Each row comes from the steps of one walk. Every step used is in the known rows, and no mark comes twice. Write the walk behind each row, first mark first.
In the rows, zero is written as 128.
Known rows
G/Y/T: [115 113 129  73 127 133 156 130 133 110 132 123 137 165 149 126 105 149
 128 146]
H/W/G/Y/T: [141 105 109 103 141 170 171 120 167 123 116 143 112 202 148 154 112 183
 137 154]
G/Y/H: [117  79 105 103 127 121 157 139 111  98 113 141 149 165 150 132 100 135
 132 144]
Y/T: [133 159 149  84 128 132 129 114 120 141 139 112 133 140 157 132 137 157
 127 134]
G/E/C: [120 109 133  74  94 110 153 144 104  75 132 151 134 117  96 137 136 112
 122 138]
W/G/Y/T: [106 133 125  94 122 152 144 124 146 100 114 160 112 177 160 133 108 159
 139 128]
T/Y/C: [117 128 100  72 106 133 114 150 143 121 155 122 120 135 129  89 118 163
 128 131]
W/T/Y/C/E/G: [ 96 210 114  64  51 147 109 123 132 100 141 177 166  97 115  31 151 122
 126 106]
G/W/T: [143 161 134 144 117 153 180 126 101 127 128 112 130 147 107 122 167 142
 139 145]
H/E/G/W/T/Y: [164 206  89  83 100 134 192 128 143  75 146 161 143  75  68  71 155 138
 124 116]
Y/H/E: [176 148 118  94 122 112 131 111 121 123 117 145 160 118 157 136 104 139
 112 122]
H/W/T/Y/C/E/G: [133 184  99  74  71 168 137 120 154 125 141 158 165 123 104  46 155 148
 122 129]
C/E/G: [122 175 137 111  89 131 119 113 139 127 111 174 159  92 114  70 137  91
  95 113]
H/W: [166  99 114 135 146 147 155 123 150 153 129 110 127 151 117 146 132 152
 125 155]
Y/C/E/G: [131 191 139  69  74 129  97 118 121 138 122 167 161 112 132  95 123 121
  84 122]
C/E/G/Y: [103 128 118  96  89 133 150 128 152  95 106 181 160 119 105  67 108  82
  98 125]
W/G/Y/C: [104 118 110  97 104 144 118 140 142 100 112 167 107 181 152 158  84 159
 128 132]
Y/H/E/C: [185 162 114  44  91  98 123 118  87  95 119 166 162  99 140 137 115 126
  97 113]

Which walk is each row?
[101 127 123 101  74 172 111 130 158 121  98 177 125 181 157  85  85 132
 104 129] | W/G/Y/C/E
[173 185 110  76 115  90 131 110 112  98 117 179 172  85 138 150 114 126
 104 109] | Y/H/E/G
[155 184  93  37  74 118 137 124  94  58 140 173 167  85 123  72 146 128
 140  96] | W/T/Y/H/E/C
[128 171 119  87  62 184 156 136 132 139 140 113 141 150 112  13 157 152
 115 145] | G/W/T/Y/C/E
[154 100 115  94 107 141 171 131 103  90 108 173 128 167 124 172 143 162
 134 149] | Y/H/W/G/E/C
[132 202 100  66  88 138 164 145 102  96 156 141 136 117  85  98 167 169
 134 137] | E/G/W/T/Y/C
[152 171 133 113  94 146 168 124 129 143 113 149 142 114  92  65 152 113
  79 142] | C/E/G/W
[110 176 108  51  65 138 105 134 151 118 142 165 149  97 115  34 127 127
  99 116] | T/Y/C/E/G
[143 103  78 127 135 163 156 131 156 128 123 150 109 166 141 100 141 187
 149 132] | T/Y/H/W/G
[151 175 114  28 117 105 154 115 148  77 133 174 159 106 129 136  89 134
 100 124] | H/E/G/Y/T
[130 192 108  96  73 158 184 127 107 109 121 157 165 111 102  11 183 130
 121 127] | C/E/G/W/T/Y/H
[114 135 102  56 103 104 130 143 121  84 131 168 145 136 117 164  91 137
 112 139] | E/G/Y/C
[124  70  88 126 132 166 188 143 164  98 124 151 111 174 125 107 136 184
 161 150] | T/Y/H/W/G/E
[108 158 137  57  88 135 148 117 144 107 117 170 166 127 135  72 115 112
  95 132] | C/E/G/Y/T
